Each row was made from one path, in order. Every step used is in the known rows, and no mark comes twice. Write each row's path.
Known rows:
kegovo, tubud, nedip, dinog, bemed: [ 0.60  0.44 -0.82  3.35 -0.18 -0.66 -0.19 -0.08  0.86 -0.28 -2.89  0.80
  2.29  1.40  1.92  0.52  0.07 -0.93 -0.42 -0.39 -0.90 -0.57 -3.90 -0.04
 -0.26]
kegovo, raguf: [ 0.62 -0.83  0.82  4.04  0.88  0.23 -0.96  0.38  0.83 -1.50  2.56  0.48
 -0.65 -0.07  0.56  0.87 -1.34 -2.19 -1.14  0.18 -0.21  0.22  1.03  0.55
  0.05]
kegovo, raguf, ginim, ronoz, bemed, dinog, nedip, tubud: [-0.12 -0.65  2.10  1.08  0.25  0.88  1.51 -1.54  0.14 -0.08  0.84  0.74
  0.86 -0.87 -1.53  0.14  2.20 -0.25 -1.15 -0.28  0.59  0.98  1.97  0.10
  0.38]
ginim, ronoz, bemed, dinog: [ 1.98 -1.19  1.71  0.87  0.12  0.52 -1.54 -0.32 -0.69  0.50 -1.16 -0.83
  3.88 -0.66 -0.43  0.67  0.47 -1.51  0.76 -0.31  0.01  1.58  5.00  0.62
  1.02]
nedip, tubud, kegovo, raguf, ginim, ronoz, bemed: [-2.42 -0.29  1.42  0.42  0.40 -0.47  2.12 -1.36 -0.98 -2.02  1.13  0.14
  0.30 -0.26 -1.98  1.63 -1.71  1.08  0.76  0.08 -0.67 -1.01  1.54 -0.97
  0.59]
raguf, kegovo, tubud, nedip, dinog: [ 1.46  1.09  0.19  0.17 -0.62  0.53 -1.61 -1.94  0.20  0.08 -1.76 -0.51
 -1.27  1.53  1.38 -1.37 -1.13 -0.22  0.51 -0.41 -0.27 -0.47 -5.96  0.50
  0.11]
ronoz, ginim, raguf, kelal: [-0.22 -4.17 -1.79 -0.96 -0.11  0.42  1.02  3.81  0.36  0.60  0.72  0.98
 -2.39 -0.22  0.08  1.86  0.50  1.56 -1.25 -0.05  0.40 -0.16  0.22  0.60
  0.68]
raguf, ginim, ronoz, bemed, dinog, nedip, tubud, kegovo: [-1.07  1.93  1.32 -2.91 -0.69  0.21  3.38 -0.99 -0.64  0.84 -1.21 -0.74
  1.80 -0.83 -1.00 -0.14  1.83  1.23  0.36 -0.25  0.57  1.44  2.87 -0.35
  0.23]
ginim, raguf, kegovo, tubud, nedip, dinog: [ 1.70 -3.13 -0.51  0.84 -0.61  0.83 -0.44 -0.11 -1.01  1.51 -2.25 -0.31
 -2.79  1.96  2.21  0.08 -0.41  1.24 -1.12 -0.32 -0.23 -0.29 -5.48  0.00
  0.89]
tubud, kegovo, raguf: [-2.09  0.14  0.37  4.55  0.94 -0.90 -0.28  0.90  0.34 -0.85  3.07 -0.38
 -0.80  0.33  0.23  0.54 -2.16 -0.83  0.26  0.30 -0.79  0.45  2.46  0.55
  0.11]
tubud, nedip: [ 1.43 -1.13 -1.09 -1.26 -0.14 -1.20 -1.30 -1.23  0.54 -0.22  0.88 -0.89
  0.29  1.21  1.44  0.03 -0.84 -1.09  0.72  0.16 -0.75 -0.06 -1.97  1.25
  0.86]
bovo, ginim, ronoz, bemed, dinog, nedip, tubud: [ 1.31 -0.68  0.56 -3.50 -0.69 -0.43 -0.50 -1.89 -1.37 -0.40 -1.72  0.47
  3.79 -0.70 -1.95 -0.38  1.42 -0.08  2.22 -0.52  0.48  0.02  1.66 -0.58
 -1.93]
dinog, nedip, tubud, kegovo, raguf: [-2.61  2.97  1.15 -1.39 -0.63 -1.06  0.50  1.10  0.28 -1.62  1.92  1.12
  0.50 -0.13 -0.61 -0.45  1.18 -0.31  0.51  0.16 -0.55  0.11  0.14  1.28
 -0.33]
nedip, tubud, kegovo, raguf, ginim, ronoz, bemed, dinog: [-1.90 -0.06  2.02  0.37  0.45 -0.21  0.55 -1.84 -0.65  0.00  0.88  0.20
  0.69 -0.77 -2.54  0.83 -1.30  0.31  0.99  0.05 -0.58 -0.91  2.51 -0.45
  0.87]
bemed, dinog, nedip: [ 1.34  3.61  1.28 -2.14 -0.80  0.06 -2.78  0.87  1.56  3.13  0.12  0.06
  2.03 -1.24  0.47 -2.07  2.52 -2.87  0.11  0.01  0.41  1.63  3.25  2.53
  0.01]
bemed, dinog, nedip, tubud: [ 0.73  4.01  1.68 -3.77 -1.05 -0.06 -2.86  0.54  1.13  2.48 -0.16  0.76
  2.02 -1.53 -0.85 -1.54  1.93 -2.46  0.72  0.05  0.11  0.19  2.21  1.94
  0.16]
kelal, raguf, ginim, ronoz, bemed: [-0.48  2.10 -1.45 -1.04  0.80  0.51  1.56 -0.11 -0.61 -1.93 -2.85 -2.02
  0.50 -0.87  0.23 -0.84  0.34  0.80 -0.06  0.89  0.66  1.35  1.73 -3.14
 -0.14]
kelal, raguf, kegovo, tubud, nedip, dinog, bemed: [ 0.63  3.31 -2.76 -0.33  0.50  0.52 -2.93  0.34 -0.07 -1.14 -3.58 -1.02
  0.39  0.55  0.91 -2.38  1.21  0.48  0.59  0.76 -0.11 -0.69 -5.30 -2.43
 -0.36]
luvuk, bovo, ginim, raguf, kelal: [ 0.64 -1.30 -2.32 -3.60 -0.91 -1.10 -0.40  1.06 -0.42  1.24 -0.96  0.42
 -0.54  0.13  1.88  0.28  1.04  2.00 -2.19 -1.20  1.01 -1.77 -3.67 -0.63
 -0.66]
bovo, ginim, ronoz: [ 1.79 -0.76 -1.32 -1.28 -0.36 -0.12 -0.09  0.54 -1.43 -1.38 -1.08 -0.42
  1.49  0.20 -0.76  0.47 -2.06 -0.62  1.13 -0.23  0.61  0.13  0.51 -1.81
 -2.62]
ronoz, bemed, dinog, nedip, tubud, kegovo, raguf, ginim: [-1.28  1.46  2.71 -1.13  0.07 -0.44  0.86 -3.40  0.80  1.29  0.70  0.19
  2.19 -1.40 -0.42 -0.70  3.29  0.14  0.84 -0.08 -0.03  0.62  3.94  1.55
  0.94]
bovo, ginim, raguf, kelal: [ 1.30 -5.30 -2.72 -3.21 -0.55  0.14 -0.26 -0.13 -1.01  1.34 -1.83 -0.15
 -2.76 -0.08  1.40  1.15 -1.32  0.96 -0.58 -0.29  0.56 -0.61 -3.29 -1.80
 -1.81]
bovo, ginim, raguf, kegovo, tubud, nedip, dinog, bemed: [ 2.38 -2.68 -3.03 -1.69 -0.61  0.21  0.41 -0.21 -1.69  0.84 -2.93  0.29
 -0.47  1.67  1.35 -0.23  1.09  2.30  0.21 -0.49  0.42 -1.43 -5.97 -1.89
 -2.08]
bovo, ginim, raguf: [ 1.94 -2.59 -2.04 -1.82 -0.37 -0.29  0.77  0.40 -1.28  0.17 -1.05 -0.12
 -1.13  0.35  1.01  1.00 -1.53  0.54  0.08 -0.07  0.48 -0.71 -0.30 -1.46
 -2.06]
tubud, kegovo, raguf, kelal: [-2.67 -2.34 -0.33  3.38  0.74 -0.42 -1.39  0.33  0.58  0.42  2.29 -0.40
 -2.58 -0.02  0.67  0.62 -2.14 -0.38 -0.51  0.13 -0.83  0.46 -0.28  0.24
  0.32]

Write each row's path:
[-1.32  3.15  1.72 -1.87 -0.50 -0.12 -0.95 -0.53  1.18  2.86  1.08  0.68
  0.53 -1.39 -1.39 -1.70  1.85 -1.11  0.36  0.01  0.18  0.42  2.10  1.69
  0.08]  bemed, dinog, nedip, tubud, kegovo, raguf, ginim
[-2.40  1.81  0.67 -0.51  0.23 -0.58  1.69 -0.49 -0.12 -1.38  1.82  0.21
 -1.45 -0.36 -1.35  0.95 -2.69  0.18  0.36  0.35 -0.62 -1.60  0.41 -0.85
  0.12]  nedip, tubud, kegovo, raguf, ginim
[ 1.90  1.71 -1.06 -0.39 -0.55  0.80 -1.28 -0.26  0.10 -0.02 -2.07 -0.19
  0.29  1.37  1.37 -0.81  0.66  0.45  0.14 -0.31 -0.14 -0.85 -6.36  0.02
 -0.14]  raguf, kegovo, tubud, nedip, dinog, bemed
[ 0.87 -1.46 -2.09  0.46 -0.12  0.60  1.60  3.40 -0.27  0.08 -0.25  1.51
  0.06  1.57  0.03  0.63  2.68  2.91 -0.52 -0.19  0.33 -0.95 -2.82  0.41
  0.48]  ronoz, ginim, raguf, kegovo, tubud, nedip, dinog, bemed
[ 0.28  0.22  0.40  2.31  0.64  0.58  2.31 -0.43  0.96 -0.90  2.11 -0.05
 -2.01 -0.33  0.61  0.65 -0.77 -0.94 -1.91  0.12  0.55  0.46  1.00 -0.43
 -0.39]  kegovo, raguf, ginim
[ 1.85  0.69  2.10 -0.64  0.19 -0.14 -1.85 -2.86  0.89  1.39 -0.39 -0.71
  3.07 -1.37  0.93  0.11  1.20 -1.64  1.09 -0.02 -0.11  0.61  5.08  1.43
  1.18]  ronoz, bemed, dinog
[-0.96  2.33  1.78 -0.93 -0.45  0.27 -0.95  0.26  0.36  2.62  0.66  0.65
  1.20 -1.08 -2.13 -1.57  1.84 -1.10  0.16 -0.14  0.24  1.06  2.54  1.13
  0.19]  bemed, dinog, nedip, tubud, kegovo, raguf, ginim, ronoz
[-2.42 -0.20  0.23  4.06  0.79 -0.04  2.07  0.89 -0.37 -0.55  2.18 -0.84
 -1.08  0.45 -0.33  0.58 -1.92  0.24 -0.60  0.11 -0.13  1.21  2.37 -0.46
 -0.11]  tubud, kegovo, raguf, ginim, ronoz
[-2.34  1.00  0.07  3.28  0.77 -0.53  2.10  0.02  0.35 -0.31  2.56 -0.65
 -1.76  0.15  0.43  0.26 -1.74  0.31 -0.45  0.25 -0.24  0.56  2.17 -0.33
 -0.15]  tubud, kegovo, raguf, ginim
[ 2.70 -2.41 -2.13 -3.72 -0.63  0.49 -0.07 -0.20 -1.73  0.45 -1.06 -0.69
 -2.35  0.53  0.65 -0.09 -0.96  1.33  0.40 -0.13  0.87 -0.92 -2.57 -1.28
 -1.90]  bovo, ginim, raguf, kegovo
[-0.51  4.22 -2.20 -2.05  0.62  0.19  0.89  0.56  0.48 -1.24 -2.02 -1.86
 -1.30 -1.10  0.97 -1.39 -0.55 -0.09 -0.39  1.17  0.70  0.49  0.83 -2.80
 -0.65]  kelal, raguf, ginim
[ 0.20 -0.14  0.42  3.81 -0.22 -0.91 -0.52 -1.57  0.97 -0.23 -2.55  0.55
  0.56  1.57  1.99  0.04 -1.81 -1.50 -0.11 -0.39 -1.06 -0.13 -3.55  0.53
  0.10]  kegovo, tubud, nedip, dinog
[ 0.54 -2.18 -0.87  0.98 -0.25  0.43  1.33  1.92 -0.07  0.31  0.04  1.20
 -1.65  1.71  0.06  0.22  0.96  2.36 -0.16 -0.25  0.15 -0.69 -2.20  0.85
  0.74]  ronoz, ginim, raguf, kegovo, tubud, nedip, dinog
[ 0.18  2.72 -1.47  0.26  0.48  0.31 -3.24 -1.18  0.08 -0.96 -3.34 -1.26
 -1.13  0.81  1.05 -3.00 -0.70  0.05  0.88  0.73 -0.23 -0.29 -5.22 -1.77
  0.00]  kelal, raguf, kegovo, tubud, nedip, dinog
[-0.62 -1.53  2.62  1.71  0.18 -0.08 -1.20 -0.57 -0.92 -0.06  0.33  0.29
  3.73 -0.49 -1.88  0.25  1.60 -0.52  1.15 -0.28 -0.44  1.20  3.96  1.10
  1.09]  ginim, ronoz, bemed, dinog, nedip, tubud, kegovo, raguf
[ 0.66  1.41 -1.91 -0.37  0.69  0.33 -3.76 -1.12  0.17 -1.04 -2.86 -1.72
 -1.26  0.03 -0.04 -2.40 -1.88 -0.29  0.50  0.81 -0.22 -0.71 -4.51 -1.07
  0.22]  kelal, raguf, kegovo, tubud, nedip
[ 0.79 -1.73  1.52  3.49  0.85  1.03  0.86 -1.65  0.24  0.48  1.03 -0.20
  0.46 -0.68 -0.58  0.54  0.64 -0.85 -1.45 -0.21  0.61  1.38  3.01 -0.14
  0.46]  kegovo, raguf, ginim, ronoz, bemed, dinog
[ 0.36 -1.22  0.33  3.26  0.71  1.04  2.08  0.58  0.02 -1.16  1.41 -0.11
 -1.22  0.02 -0.32  0.90 -0.85 -0.86 -2.00 -0.03  0.61  1.06  1.01 -0.85
 -0.35]  kegovo, raguf, ginim, ronoz
[-0.15 -4.02 -0.12  2.45  0.62  0.63 -2.27 -0.20  1.19  0.01  1.69  0.41
 -2.93 -0.51  0.99  1.04 -1.22 -1.67 -1.83 -0.10 -0.20  0.27 -2.53 -0.02
  0.34]  kegovo, raguf, kelal
[-1.91  2.74  0.54 -2.49 -0.36 -1.06  0.19  0.65 -0.36 -1.41  0.69  0.00
  0.07 -0.29 -1.00  1.11 -3.19 -0.35  1.52  0.34 -1.08 -1.72  0.98 -0.59
  0.15]  nedip, tubud, kegovo
[ 0.31 -1.57 -1.00  0.26  0.10  0.09  2.24  4.21  0.11 -0.59  1.41  1.12
 -0.68  0.15 -0.24  1.79  0.34  1.21 -0.86  0.20  0.39 -0.30  3.14  0.77
  0.56]  ronoz, ginim, raguf
[-0.89  0.72  2.90 -0.07  0.19 -0.75 -1.12 -2.96  0.69  1.02  1.06  0.39
  3.18 -1.25 -0.47 -0.48  2.87 -0.58  1.46 -0.07 -0.49  0.43  4.02  2.15
  1.34]  ronoz, bemed, dinog, nedip, tubud, kegovo, raguf
[-0.58  4.00  0.98 -4.87 -1.37 -0.60  0.74  1.55  0.43 -1.71  0.21  1.01
  1.09 -0.52  0.10 -0.36  1.61 -0.96  0.35  0.09 -0.04  0.07 -0.63  1.03
 -0.59]  dinog, nedip, tubud
[ 0.87 -3.24 -1.18  0.29  0.01  0.39  0.89  1.91 -0.05  0.17  0.46  0.70
 -1.59  1.05 -0.85  0.76  0.01  2.10 -0.69 -0.13  0.16 -1.03 -2.00  1.66
  0.97]  ronoz, ginim, raguf, kegovo, tubud, nedip
[-2.32  0.13  1.37  3.46  0.57 -0.30  1.55 -0.87  0.04  1.13  1.89 -0.49
  0.91 -0.29 -0.53 -0.52  1.65  0.56 -0.09 -0.09  0.03  2.11  4.07  0.86
  0.48]  tubud, kegovo, raguf, ginim, ronoz, bemed, dinog, nedip
[ 1.07 -1.20 -1.11 -1.59 -0.13  0.93  1.33  3.60 -0.28 -0.25  1.75  0.53
 -1.87  0.38 -0.57  0.81  0.73  1.97 -0.48  0.11  0.71 -0.53  0.70  0.75
  0.54]  ronoz, ginim, raguf, kegovo
[-2.14  0.98  0.91  0.68  0.35 -0.89 -0.10  0.12 -0.18 -1.74  2.12  0.66
 -0.62 -0.18 -1.49  1.20 -2.99 -0.58  1.04  0.38 -1.14 -1.77  0.55 -0.20
  0.35]  nedip, tubud, kegovo, raguf
